In the rows, zero is written as 128.
Known rows, with every way that one mark hangs from another:
E{G{M Z} J}: [129  91 135 111 147 114  81  90 127 121 100 127 172 112  80  99 172  99
 162 149 134 137 136  69 173 180 104 124 116 150  91 135 133 143 135 143
 123 127  82 118 125 106 124]
E{G{M Z}}: [124 114 138 123 140 119  88 113 143 136 110 146 152 116  83 122 168  93
 159 130 110 129 137  82 161 159 127 131 110 167  98 137 135 141 120 151
 129 118  79 142 133 107 137]
R{G{Z{A}} Y{H}}: [141 110 122 127 101  97 188  94 125 147 131 162 150 116 125 145 202 167
  94 111 120 141 124 133 107 111 112 129 118 157  93 131 155 150 113 134
 200 119  84 154 138 114  90]
W{A{M{G{R}}} C}: [ 47  75  52 100  44 118 149 169 179  86 149 100 148 149 120 179 136 146
 132  74 132 160 123  92 166 126 132  94 127 117 141  94 157 138  89 140
 144  99  80 185  89  84  91]
H{G{E{J} M Z} Y{R}}: [106 101 108 204 132  72 121  58  94 106 123 128 210 119  98 128 155 112
 203 139 144 159 187  37 151 186  85 125  89 124  87 126 136 131  72 166
 151 144  72 161 120  49 101]
J{E{G{M Z{A}}}}: [143  87 135 120 163 133 102  88 157 130 154 166 167 116  61 111 186  91
 139 131 107 126 131  64 157 156  75 131 107 188  94 155 133 131 137 139
 130 105 117 116 161 127 114]
H{G}: [115 121 109 150 152 104 123 148 115 113 146 125 138 138 130 148 119 103
 119 136 116 144 143 106 149 138 141 119 108 122 110 112 115 119 123 142
 142 131 104 129 149 114 129]
W{A C}: [ 96 103  85 111  90 126 139 182 166  85 162 128 122 129 123 140 129 141
 115  86 142 115 113 141 151  97 124  94  96  94 137 104 139 150 113 133
 130 118 120 152  87 113 116]
W{A{M{G{H Z}}} C}: [ 63  77  49  85  41 110 104 169 173 108 139 125 155 145  96 153 167 148
 142 112 137 145 124  98 144 110 124  81 126 141 114 103 168 163  97 163
 157  72 102 205  86  76 111]
Y{H{G{E M}} R}: [ 83 137 136 159 157  78 160 100 127 119 145 140 174 129 118 132 172 124
 164 134 137 165 146 102 153 168 113 148  94 133 106 119 128 120  71 133
 182 142  96 159 160  67 125]
G{E H R}: [ 89  99 112 146 123 100 129  72 110 144 134 123 133  99 150 144 123 163
 145 163 155 173 114 101 144 154 119 127 167 123 118 131 179 117  93 122
 165  89 137 178 111 139 108]
Z{G{E H M}}: [127  91 121 123 168  97  85  93 135 120 124 174 167  84 130 136 189 121
 130 169 147 192 107  98 137 142 100 127 146 169 111 125 155 124 119 146
 177  78 116 172 162 120 104]
E{G}: [123 101 112 114 162 128 122 142 120 141 115 125 119 117 109 132 130 111
 125 135 113 115 129 115 172 130 126 138 103 155 110 114 121 122 118 130
 121 112  98 122 156 134 126]
J{E}: [139 118 138 138 146 120 144 117 136 117 144 132 131 132 108 104 107 125
 130 132 123 127 146 112 131 143 101 142 137 138 119 149 121 107 144 131
 112 132 144 112 155 141 130]
J{E{G{H M Z}}}: [133  90 140 130 156  99  91  97 133 147 123 159 159 115  67  99 156 107
 147 152 107 145 134  75 167 167  97 141 136 176  81 141 154 123 122 152
 124  99 113 147 154 137 138]
A{M{G{E Z}} W}: [ 93 100  99 111  87 145 117 104 153 133 102  86 173 140 109 129 178  99
 191 141 116 147 176  66 148 177 138 124 147 197 131 166 133 136 121 139
 141  93  97 187 159  35 136]
Y{R}: [101 130 134 147 118 120 152 113 120 139 121 132 115 135 129 122 136 131
 141 108 131 129 130 147 122 125 102 144 117 120 125 138 135 137  84 124
 127 133 111 125 111 118 125]
J{E{G{H}}}: [130  80 111 120 181 109 121 131 122 152 130 143 121 120  98 112 117 123
 113 161 114 133 127 112 172 141  95 149 123 169  97 120 138 101 118 133
 119  92 134 129 177 164 129]
M{A{W} G}: [ 78 106  99  90  81 169 127 174 180 167 134 110 179 135 101 158 134 127
 148 140 149 134 125 103 146 122 142 130 121 175 149 157 105 160 110 119
 130  88 141 148 145  90 130]
H{Y{R{G{E}}}}: [108 103 112 186 125 109 199  96 104 130 108 133 139 101 132 156 132 147
 150 114 138 149 167 100 133 139 101 156  88 129 104 122 142 114  70 160
 154 123  77 158 147  93  85]
M{G{E{J} H R Z}}: [ 70  61  76 131  90  84 107  31 106 151 127 109 180  81 113 124 129 170
 174 196 177 179 136  48 140 189 101 110 178 125  86 142 178 135  95 155
 183  74 103 176  83 118 101]
Y{H R{G}}: [ 93 125 142 132 126  99 205 118 118 149 117 131 118 118 134 132 158 156
 114 119 127 151 135 161 128 130 106 160 108 122  94 123 151 138  76 136
 171 134  83 124 131 113 111]
Y{H R{G{M Z}}}: [ 94 138 169 141 102  92 173  92 135 150 111 150 157 116 106 115 195 137
 149 111 123 164 139 126 120 157 105 148 116 128  80 142 166 156  81 157
 176 140  65 143 110  87 120]
J{E{G{R{Y{H}}}}}: [123  94 112 144 138  77 204  97 119 142 134 134 139 134 112 128 119 154
 117 107 103 134 136 117 185 148 103 156 147 169 100 116 147  95  95 110
 145 135  80 146 184 154 106]
E{G{H} J}: [124  66  99  95 170 105 104 122 104 149 101 127 130 110 112 114 142 138
 115 179 147 145 110 116 181 147 100 130 118 143  97 102 146 124 108 120
 129 101 122 120 147 149 109]
Y{H R{G{Z}}}: [ 88 128 142 141 102  95 190  95 110 157 113 129 128 113 119 114 171 148
 136 125 122 143 150 141 114 141  98 146 120 122  77 141 170 155  78 157
 177 124  70 134 108  97 122]
M{A{W{C}} G{E H Z}}: [ 56  75  56  91  58 131  96 164 178 161 135 121 184  96  96 145 177 158
 178 168 160 136 138  67 154 119 133  91 132 171 121 154 162 173  94 160
 159  43 149 213  98  76 130]
J{E{G}}: [138  91 120 123 176 121 139 125 136 128 131 127 126 129  92 103 109 104
 130 141 105 121 148 102 177 146  97 151 113 172 109 132 114 101 131 134
 105 121 111 109 182 144 129]
Y{H{G{E}} R}: [ 80 129 109 159 153  81 178 101 108 128 147 121 146 130 128 126 148 135
 153 150 138 143 152 122 149 140 106 138 101 127 103 119 131 119  65 131
 183 126 104 149 155  80 124]
H{G Y}: [127 123  84 177 143  99 135 153 101 125 143 125 163 149 128 168 105 119
 130 127 109 134 163  90 147 133 139 120  92 137 108  84 123 116 103 154
 132 133  99 152 150 109 112]
G{E H Z{A}}: [119  96 100 124 132 123  96  59 122 153 151 154 149  93 118 129 185 151
 143 175 157 137 115 103 113 127  88 104 129 151 107 148 168 147 110 131
 177  67 164 167 111 117 111]

Rows:
[101  91 121 128 124  94 181 110 164 151 151 146 192 129  81 150 142 156
 140 100 129 158 126  88 194 143 106 153 132 189 117 136 135 111  91 100
 147 129 106 160 170 128  98] => J{E{G{M{A} R{Y{H}}}}}
[116  61 116 133 136  92 123  60  97 133  99 120 148  72 123 105 155 155
 141 189 166 172 152  81 138 171  98 109 138 122  72 147 168 134 127 159
 171  94 110 153 125 107 109] => R{G{E{J} H Z}}
[115 117 129 129 120  79 167 108 131 141 116 148 164 131 116 157 170 150
 123  90 114 155 113 115 178 152 137 156 133 161 116 104 154 118  88 106
 166 136  55 171 152 124  98] => E{G{M R{Y{H}}}}
[ 58  77  99  92 104 143 113 187 186 141 131 112 175 114 112 168 174 119
 148  94 121 144 109  79 220 141 142 110 115 158 140 131 159 159  87 109
 102 107 108 174 113 102 108] => E{G{M{A{W{C}}} R}}
[ 72  65 105 105 124 137 131 174 195 131 147 117 180 121  92 142 151 113
 153  94 114 142 128  64 220 161 112 119 124 165 134 149 152 136 101 114
  89 113 124 156 139 116 114] => J{E{G{M{A{W{C}}} R}}}
[ 90 116 124 153  64  92 159  57 150 148 147 135 208 107 109 156 176 166
 191 112 159 162 138  76 135 142 126 124 156 159 118 162 162 145  83 121
 194 115 119 204 105  77 103] => G{E M{A} R{Y{H}} Z}
[ 90  67  96 126 139 104 115 126 131 176 113 152 202 125  77 153 162 147
 164 142 167 154 123  90 178 136  79 149  82 166 106  98 146 150  39 126
 116 102 129 150 124 111  84] => E{G{H{Y{R}} M{A}} J}
[134 107 109 145 131  99  86 119 113 162 110 162 176 119  78 147 165 126
 156 139 112 138 139  76 161 142 122 135 106 176  81  97 170 140  89 160
 134  88  95 187 123 121 111] => E{G{H{Y} M Z}}
[142  99 140 130 153 116 110  75 136  97 119 127 177 103 117 108 158 129
 166 152 171 161 137  71 150 181 109 131 124 123 125 142 119 117 148 122
 136 141 132 133 140  92 109] => G{E{J} M}
[ 87  91  50 141  69 115 106 106 140 178 140 140 215 100  74 174 130 171
 196 180 172 143 154  46 122 110 118 115 123 182 102 134 152 147  78 179
 176  47 150 208 115  95 102] => M{A G{E H{Y} Z}}
[135 110 126 150  98  82 193  79 113 132 108 131 141  99 127 129 168 159
 135 132 135 146 164 108 121 137 135 139 129 154  81 147 151 121 116 153
 201 119  73 180 157  86 109] => R{G{E Z} Y{H}}
[111  78  94  78 150 122  79 173 171 121 144 181 167 106 138 151 247 121
  80 128 117 168  67 128 154 113  98  94 133 174 130 101 178 164 115 121
 153  76 126 175 134 124  91] => Z{A{W{C}} G{H M}}
[119  68 106 101 148  94  86  93  99 155  99 119 141 106  97  98 153 130
 134 189 137 134 133  97 171 159  93 117 131 148  80 122 158 143 107 137
 131  88 109 131 117 134 121] => E{G{H Z} J}
[ 97 110 113  89  96 156 129 161 163 131 102  94 164 171 119 150 160 101
 141 121 107 149 144 109 153 156 153 138 141 188 150 136 120 128 117 119
 117 116  99 161 172  65 125] => A{M{G} W}
[ 97  94  91 108  95 154 119  93 155 148 144 127 180 107 102 135 185 123
 159 166 137 129 136  76 128 152 112 116 123 182 129 169 130 159 120 135
 170  71 118 161 141  74 116] => M{G{E Z{A{W}}}}
[ 91 114 120  86  93 156 104 204 203 124 136 131 179 134 110 151 182 120
 149  92 139 133 118 105 167 119 147 104 113 143 156 140 141 161 122 116
 103 127 149 168 111  85 130] => G{M{A{W{C}}}}
[117  81 135 140 110 110 147 121 154 144 112 176 177  97 114 184 176 159
 133 125 176 192 121  93 143 121 146 145 114 162 123 147 137 119 116 136
 186 102 118 198 167  96  93] => R{G{E H M{A}} Y}
[ 96  78  58 187 123 106 135  61 104 117 167 103 197 135 131 182 165 114
 164 122 103 162 174  31 150 167  99  88 120 167  95 105 166 124  76 147
 159  97  99 199 133  63  77] => H{G{E R Z{A{M}}} Y}
[110 105 115 156 143 100 126 127 120 167 101 171 161 133  94 156 167 138
 147 115 114 145 124 115 165 132 101 165  89 168 108  85 161 128  45 136
 127 105  88 170 138 124  96] => E{G{H{Y{R}} M}}
[ 99 111  84 194 123  87 148 122  85 129 155 114 171 136 143 179  91 135
 132 117 110 157 152  76 155 153 136 114 116 119 101  86 151 118  78 144
 139 126  84 164 124 123  97] => H{G{R} Y}
[115 108 135 173  78  73 123  38 116 138 117 162 171 105 129 153 170 158
 163 118 149 178 123  83 133 165 135 123 176 143 114 155 185 127  96 135
 178 106  92 213 102 110 108] => G{E H M R{Y} Z}
[ 74 110  95 142  67 110 126  83 127 150 137 120 157 111 109 145 121 142
 159 137 128 149 138  74 123 160 126 109 166 131 100 142 160 147 103 165
 160  94  71 150  78 118 113] => M{G{R Z}}
[ 82  86  83  83  81 124 129 156 157 126 137 123 157 158 104 166 136 139
 122 128 150 169 111 124 147 124 129 126 126 156 137 105 131 134 100 126
 157  82 117 173 137  86 108] => W{A{M{G{H}}}}
[ 87  81 116 142 123 112 150  54 110 165 125 161 126  80 120 137 201 153
 127 155 150 162 123 115 110 130  70 131 109 140  84 157 181 154  75 146
 198  68 110 161 112 108  92] => Y{R{G{E H Z{A}}}}
[ 85  96 134 161 114  93 158  63 103 158 101 139 116  85 127 123 168 147
 152 156 145 162 148 112 121 144  93 140 123 127  81 160 181 142  74 165
 180  87  91 167 113 103 117] => Y{R{G{E H Z}}}
[108  80  94 169 113 130 173  63 118 135 114 129 166 120 115 163 206 126
 157 105 116 158 179  84 116 139  74 133  86 179  98 132 167 137  64 155
 163 101  82 176 142  53  70] => H{Y{R{G{E Z{A{M}}}}}}
[122  69 122 140 130 109 136  61 111 113 104 105 148  74 120  99 146 127
 152 169 159 157 167  71 136 183  98 117 124 120  79 160 145 131 134 163
 162 118  91 129 125  91 108] => R{G{E{J} Z}}
[136 106 125 145 121  89 211 106 123 126 106 140 140 106 141 142 161 166
 115 124 139 155 150 126 137 130 137 149 121 147 102 129 137 103 122 134
 195 136  83 171 183 100  99] => R{G{E} Y{H}}
[138  98 133 143 109  90 165 130 113 144  90 160 115 119 145 161 149 160
  81 115 134 166 116 143 130 110 148 144 129 136 106 122 151 118 116 138
 167 113  84 168 156 140 102] => R{G{H} Y}
[ 89 104 139 141 125 103 167 115 109 161 103 150 103 109 134 139 156 156
 107 128 135 164 114 155 126 129 110 149 121 116  99 127 166 136  75 141
 159 105  94 137 124 133 111] => Y{R{G{H}}}
[ 84  97 122 156 137  58 126  39 106 109 156 107 211 102 120 114 160 137
 177 170 149 189 156  43 167 215 107 105 146 108  73 130 163 128  99 142
 190 129  89 160 107  69 110] => Y{H{G{E{J} M R Z}}}
[145  86  86 153 147  91 118 108 104 159 131 143 151 119  77 117 119 131
 146 157  99 116 161  80 161 141  86 138 122 184  68 105 162 118  95 162
 114  84 116 160 150 145 123] => J{E{G{H{Y} Z}}}
[115 129 137 164  78  74 161  34 128 128 133 144 185 114 125 136 182 163
 173 109 136 162 145  89 130 166 134 129 167 146 110 148 172 127  97 124
 192 138  83 200 111  88 108] => G{E M R{Y{H}} Z}
[127 100  64 183 142 108 119  88 103 125 173 137 185 113 112 162 155 121
 156 148 121 128 168  49 132 135 102  97  84 158  92 116 136 131  99 162
 173  93 113 168 141  84  93] => H{G{E Z{A}} Y}
[ 67  98 100 134 100 110 100 141 154 113 170 131 183 130 133 160 209 106
 128  90  97 154 119  69 169 165 129  75 125 126 111 127 182 167 104 131
 145 114  86 176  85  85 105] => H{G{M R Z{A{W{C}}}}}
[139 104 116 114  95 104 188 102 136 136 112 142 156 145 126 154 225 146
  95  96 109 157 139 127 114 120 115 121 125 188  99 122 159 139 114 125
 185 119  78 168 158  79  91] => R{G{Z{A{M}}} Y{H}}
[109  62  66 159 166  75 131  62  85 136 117 142 169  89 139 122 160 151
 144 177 159 171 136 105 141 135  39 131 127 154  97  96 165 126  50 145
 162  85 102 161 140 118  74] => Z{G{E{J} H{Y{R}}}}
[ 84 118  80 159  67  92 128 101 107 180 118 156 169 128  92 148 140 166
 170 141 132 132 150 104 108 119 102 140 122 153  89 111 171 154  43 177
 159  82  91 181  90 110 109] => M{G{H{Y{R}} Z}}
